What can hang from each mark
tinaf: razu
vegos: mukonu zibam zubo
buni: razu
nute: vegos
zibam: vegos
razu: zibam
sevut: girim razu rulod
rulod: buni sevut
girim: bapu nute

Each row was made from one small tree. The marks that hang from a mark follow it in brackets, in alphabetical order. Every link used is in the known rows. Write each row's tree.
Known rows
tinaf[razu]: [-0.19 -0.23 -0.70 -0.50  1.65  0.64  2.88  0.12 -2.03 -0.34  0.95  4.25
  0.99 -0.12  0.41  0.43  1.14 -1.62  0.60  1.70 -0.43 -2.93 -0.17]
razu[zibam]: [-1.01  0.99 -1.06  0.13  2.70 -0.01  2.38 -0.04 -1.21  0.84  0.83  4.08
 -1.01  0.38  1.16  0.91  2.06 -2.71 -0.05  2.42 -0.70 -2.70 -0.16]
vegos[mukonu zubo]: [-1.00 -2.22 -1.41  0.71  1.85 -2.19  3.29  0.59 -1.28 -0.96  3.67  1.48
 -0.77  0.69  0.51 -0.80  3.09 -0.83 -0.54  2.10 -0.17 -3.76  0.16]
vegos[mukonu]: [-0.28 -1.06 -2.03 -0.05  1.89 -0.54  2.21  0.48 -0.70 -0.22  3.13  2.87
 -0.57  0.30  1.26 -0.67  2.29 -0.73  0.19  2.60  0.74 -3.02 -1.21]
nute[vegos[zibam zubo]]: [-1.06 -1.24 -0.48  1.81  4.25 -1.57  2.47 -0.97  0.16 -0.17  1.82  3.54
  0.48  0.38 -0.30 -0.62  2.89 -0.98 -1.10  0.29 -0.11 -2.30  1.85]
zibam[vegos[zubo]]: [-0.85 -0.84 -1.20 -0.18  1.58 -2.42  1.42  0.65 -0.19 -0.57  2.09  2.24
 -1.31  0.14  0.65 -0.76  2.16 -2.69 -0.61  1.69  0.36 -2.90  0.94]
buni[razu[zibam[vegos[mukonu]]]]: [-1.08  0.18 -1.77 -1.31  2.09 -0.04  2.60  0.08  0.10 -1.06  3.03  3.25
 -1.82  0.72  1.84 -0.29  2.02 -2.76  0.56  2.53 -0.13 -3.33  0.66]
sevut[girim[bapu nute[vegos]] razu[zibam]]: [-0.77  0.92 -3.05 -1.58  0.50 -1.31 -0.05  1.26  0.36  2.53  0.98  4.39
  0.16  1.72  1.37  0.46  2.03 -2.11  0.10  0.24  0.86 -3.79  0.67]
tinaf[razu[zibam[vegos]]]: [-0.69  0.65 -0.27  0.23  1.66  0.39  2.91 -0.31 -1.97 -0.52  1.63  4.47
 -0.16  0.62 -0.11  0.94  1.88 -3.21  0.68  2.05 -1.02 -2.68  0.51]
rulod[sevut[razu]]: [ 1.29 -0.19 -2.34 -1.62  2.05 -1.41  0.67  0.08 -0.11  1.36 -0.58  6.82
  1.55  0.02  0.25  1.05  2.19 -2.15 -0.55  2.26 -0.15 -4.57 -2.87]
sevut[girim[bapu] razu[zibam] rulod]: [-0.63  1.65 -3.78 -2.65  1.25 -1.54  0.47  1.89  0.31  2.96  2.15  5.75
  0.94  1.54  1.32  1.13  2.38 -3.95 -0.17  0.91 -2.45 -3.76  1.57]
razu[zibam[vegos]]: [-1.01  1.05 -1.03  0.18  2.28 -0.72  1.71 -0.08 -0.50  0.37  1.60  3.84
 -1.79  0.61  0.87  0.57  2.32 -3.60 -0.03  2.47 -0.34 -2.40  0.33]
sevut[girim[bapu nute] rulod]: [-1.78  0.68 -2.90 -3.02  0.24 -1.57 -0.44  2.10  0.05  2.27  1.01  2.85
 -0.29  0.31  2.04 -0.83  1.16 -2.16  0.54  0.37  0.05 -2.84  1.45]
rulod[buni sevut[girim[nute] razu[zibam]]]: [ 0.16  1.39 -2.58 -1.82  1.08 -1.86  0.36  0.60 -1.39  2.98 -2.10  4.83
  1.05  1.32 -1.11  1.63  0.23 -2.66  0.18  2.72  0.62 -5.33 -3.48]
buni[razu[zibam[vegos]]]: [-1.10  0.51 -1.69 -1.61  2.21  0.05  2.37  0.11  0.09 -0.77  2.20  3.52
 -1.64  0.51  1.96 -0.11  1.66 -2.97  0.44  2.31 -0.19 -3.23  0.84]
vegos[zibam]: [-0.01 -0.60 -1.32  1.15  3.32 -1.12  3.04  0.05 -0.63 -0.35  2.30  3.89
  0.11  0.68  1.34 -0.06  2.06 -1.19 -0.07  1.37 -0.49 -2.71 -0.17]
rulod[buni[razu] sevut]: [ 0.40  0.84 -2.42 -2.55  2.40 -1.06  1.91 -0.40 -0.73  0.95 -1.70  4.27
  0.85  0.50 -0.28  0.17 -0.37 -1.92  0.02  3.64  0.18 -4.78 -3.50]
razu[zibam[vegos[mukonu zubo]]]: [-1.38  0.09 -0.93  0.91  2.08 -1.58  2.47 -0.08 -0.81 -0.42  3.04  2.88
 -2.07  1.12  0.35  0.25  3.22 -3.34 -0.21  2.52 -0.68 -2.98  0.74]
sevut[girim[bapu nute] razu]: [-0.06  0.10 -3.72 -2.62 -0.48 -1.74 -0.13  2.34  0.04  2.17  1.00  3.60
  0.52  1.26  2.23 -0.07  1.20 -1.38  0.30  0.37  1.34 -4.27 -0.22]
girim[bapu nute[vegos[mukonu]]]: [-0.51 -0.42 -2.19 -0.97  0.54 -1.82  0.40 -0.03  0.87  0.40  1.51  2.83
 -1.74  0.42  2.45 -2.22  1.93  0.01  0.11  1.10  1.80 -2.77 -0.46]
razu[zibam[vegos[mukonu]]]: [-1.01  0.63 -1.24  0.54  2.10 -0.79  1.96 -0.12 -0.54  0.00  2.74  3.58
 -1.99  0.96  0.72  0.31  2.81 -3.27  0.11  2.77 -0.23 -2.56  0.07]

Which tree is each row?
[-0.81 -1.46 -1.45  0.34  1.31 -2.52  1.83  0.54 -0.17 -1.13  3.82  1.78
 -1.65  0.67  0.43 -1.11  2.89 -2.24 -0.38  2.15  0.50 -3.11  0.66]
zibam[vegos[mukonu zubo]]
[-0.37  1.12 -2.98 -3.00  2.13 -0.82  1.50  0.35 -0.76  1.75 -1.93  3.45
  1.72  1.27 -0.88  0.35 -0.61 -1.99  0.24  3.03  0.83 -4.71 -2.83]
rulod[buni[razu] sevut[girim]]
[ 0.21 -0.58 -2.30 -0.92  1.58 -1.62  0.06  0.40  0.13  1.63  0.26  5.68
  1.61  1.00 -0.46  0.75  2.57 -1.58  0.02  1.03  1.22 -4.45 -1.84]
rulod[sevut[girim[nute[vegos[mukonu zibam]]] razu]]
[-1.03  0.87 -2.86 -1.75  1.20 -1.31  0.02  1.81  0.05  2.31  3.34  5.40
  0.25  1.07  0.34  1.47  2.87 -4.54  0.22  1.09 -1.60 -3.60  1.94]
sevut[girim razu[zibam[vegos[mukonu]]] rulod]
[ 0.44  1.75 -3.22 -2.33  0.76 -2.39  0.58  0.55 -0.94  3.01 -1.96  4.83
  1.05  1.99 -0.65  1.10  0.25 -2.51  0.02  2.72  0.25 -5.35 -3.53]
rulod[buni sevut[girim[bapu nute] razu[zibam]]]
[-1.32  0.77 -2.58 -1.74  1.31 -1.85  0.14  1.94 -0.14  2.33  2.69  5.14
  0.34  0.93  0.20  1.58  2.83 -4.80 -0.15  0.65 -2.03 -3.76  2.60]
sevut[girim razu[zibam[vegos[zubo]]] rulod]
[-1.34 -0.22 -1.57 -1.03  2.07 -0.59  2.96  0.10 -0.12 -1.29  3.22  2.78
 -1.83  0.88  1.61 -0.34  2.31 -2.81  0.31  2.35 -0.42 -3.61  1.13]
buni[razu[zibam[vegos[mukonu zubo]]]]
[-0.56  0.29 -3.20 -2.76  1.34 -0.98 -0.28  2.29 -0.09  2.72  1.85  5.33
  1.60  0.11  0.93  1.12  1.82 -3.18  0.05  0.49 -1.15 -3.71  1.40]
sevut[girim razu rulod]
[-0.48  1.24 -3.14 -3.25  1.42 -1.51  0.80  0.11  0.02  1.89 -2.07  3.35
  1.03  1.50 -0.34 -0.53 -0.55 -1.48  0.27  2.46  1.45 -4.66 -2.61]
rulod[buni[razu] sevut[girim[bapu nute[vegos]]]]
[-0.92  1.43 -2.29 -2.65  1.48 -0.98  1.22  0.27 -1.12  1.81 -1.96  3.32
  0.41  1.35 -0.65  0.65 -0.34 -2.38  0.67  2.91  0.98 -4.92 -2.73]
rulod[buni[razu[zibam]] sevut[girim[nute]]]
[ 1.13  1.39 -2.37 -1.30  2.22 -1.84  1.47 -0.32 -1.20  2.25 -1.64  6.09
  1.14  0.92 -0.99  1.63  0.61 -2.87 -0.45  3.65 -0.86 -5.19 -4.04]
rulod[buni sevut[razu[zibam]]]
[-0.51  2.39 -4.02 -2.75  0.80 -2.41  0.32  1.74  0.17  3.18  1.89  4.94
  0.41  2.05  0.35  0.95  1.18 -4.61 -0.09  1.70 -2.30 -4.03  0.97]
sevut[girim[bapu] razu[zibam[vegos]] rulod[buni]]
[-0.63  1.29 -2.02 -1.56  2.09 -0.61  2.51  0.10 -0.96  0.40  0.58  2.50
 -1.16  0.71  0.80 -0.05 -0.43 -2.57  0.35  3.35 -0.11 -3.75 -1.01]
rulod[buni[razu[zibam[vegos]]]]
[-2.41  1.16 -2.16 -2.92  0.57 -1.11 -0.17  1.77 -0.72  1.98  0.81  2.07
 -1.10  0.25  0.84 -0.03  0.02 -3.25  1.16  1.34  0.18 -3.44  1.44]
sevut[girim[nute] rulod[buni[razu[zibam[vegos]]]]]
[ 1.52  0.83 -2.67 -1.75  1.99 -1.97  1.06 -0.07 -0.91  2.13 -1.75  5.78
  1.54  0.57 -0.80  1.11  0.26 -2.20 -0.45  3.39 -0.28 -5.20 -4.29]
rulod[buni sevut[razu]]
[-0.70  0.75 -2.11 -2.55  2.24 -0.81  1.45  0.66 -0.63  1.08  1.06  3.75
 -0.40 -0.74  1.27 -0.22  0.19 -2.67  0.25  2.50 -1.58 -3.38  0.16]
sevut[rulod[buni[razu]]]
[-0.03  1.07 -2.05 -1.18  1.65 -2.60  1.03  0.79 -0.68  1.75  2.28  5.57
 -0.91  0.21  0.26  1.37  1.88 -4.70 -0.38  2.37 -3.17 -4.39  0.62]
sevut[razu[zibam[vegos[zubo]]] rulod[buni]]
[-0.18  0.76 -2.03 -1.55  2.27 -1.90  2.55 -0.68 -0.84  0.29 -0.15  3.76
 -0.21  1.40 -0.99  0.30  0.81 -2.82 -0.06  3.94 -0.55 -5.01 -2.80]
rulod[buni[razu[zibam[vegos[mukonu zubo]]]] sevut]
[-0.58  0.86 -2.60 -3.08  1.26 -1.11  0.86  0.56 -0.89  1.69 -2.10  3.07
  0.88  0.95 -0.44  0.13 -0.72 -1.70  0.63  2.68  1.56 -4.94 -2.96]
rulod[buni[razu] sevut[girim[nute]]]
[-0.48  2.06 -3.41 -3.02  2.09 -1.17  2.02  0.05 -0.48  1.91 -1.67  3.76
  1.22  2.33 -0.60  0.35 -0.22 -2.51  0.10  3.31 -0.02 -4.75 -2.72]
rulod[buni[razu[zibam]] sevut[girim[bapu]]]
[ 0.06  1.40 -2.14 -2.12  2.64 -0.94  2.27 -0.68 -0.97  1.11 -1.51  4.50
  0.33  0.94 -0.49  0.69  0.04 -2.59  0.07  3.85 -0.40 -4.79 -3.32]
rulod[buni[razu[zibam]] sevut]
[ 0.39  1.03 -3.25 -2.02  1.72 -1.54  0.82  0.51  0.11  2.35 -0.61  6.33
  1.90  1.81 -0.05  1.25  2.31 -2.75 -0.52  1.89 -0.30 -4.44 -2.09]
rulod[sevut[girim[bapu] razu[zibam]]]
[-0.81  1.87 -3.52 -2.95 -0.13 -2.38 -0.14  2.02 -0.50  3.43  1.10  4.37
 -0.31  1.43  1.16  0.86  0.87 -3.59  0.47  1.21 -1.50 -4.59  0.51]
sevut[girim[bapu nute] razu[zibam] rulod[buni]]
[-0.91 -0.95 -0.38  0.58  1.88 -1.04  0.42 -0.19 -0.15  0.29  0.84  3.28
 -1.37 -0.71  1.54 -0.83  1.77 -0.50  0.36  0.43  1.93 -2.56  0.30]
girim[nute[vegos[zibam]]]
[-1.97  1.27 -3.12 -3.56  0.79 -1.42 -0.25  1.37  0.42  2.37  0.42  2.40
 -0.19  0.64  1.19 -1.22 -0.09 -2.03  0.60  0.78  0.28 -3.16  1.42]
sevut[girim[bapu nute[vegos]] rulod[buni[razu]]]
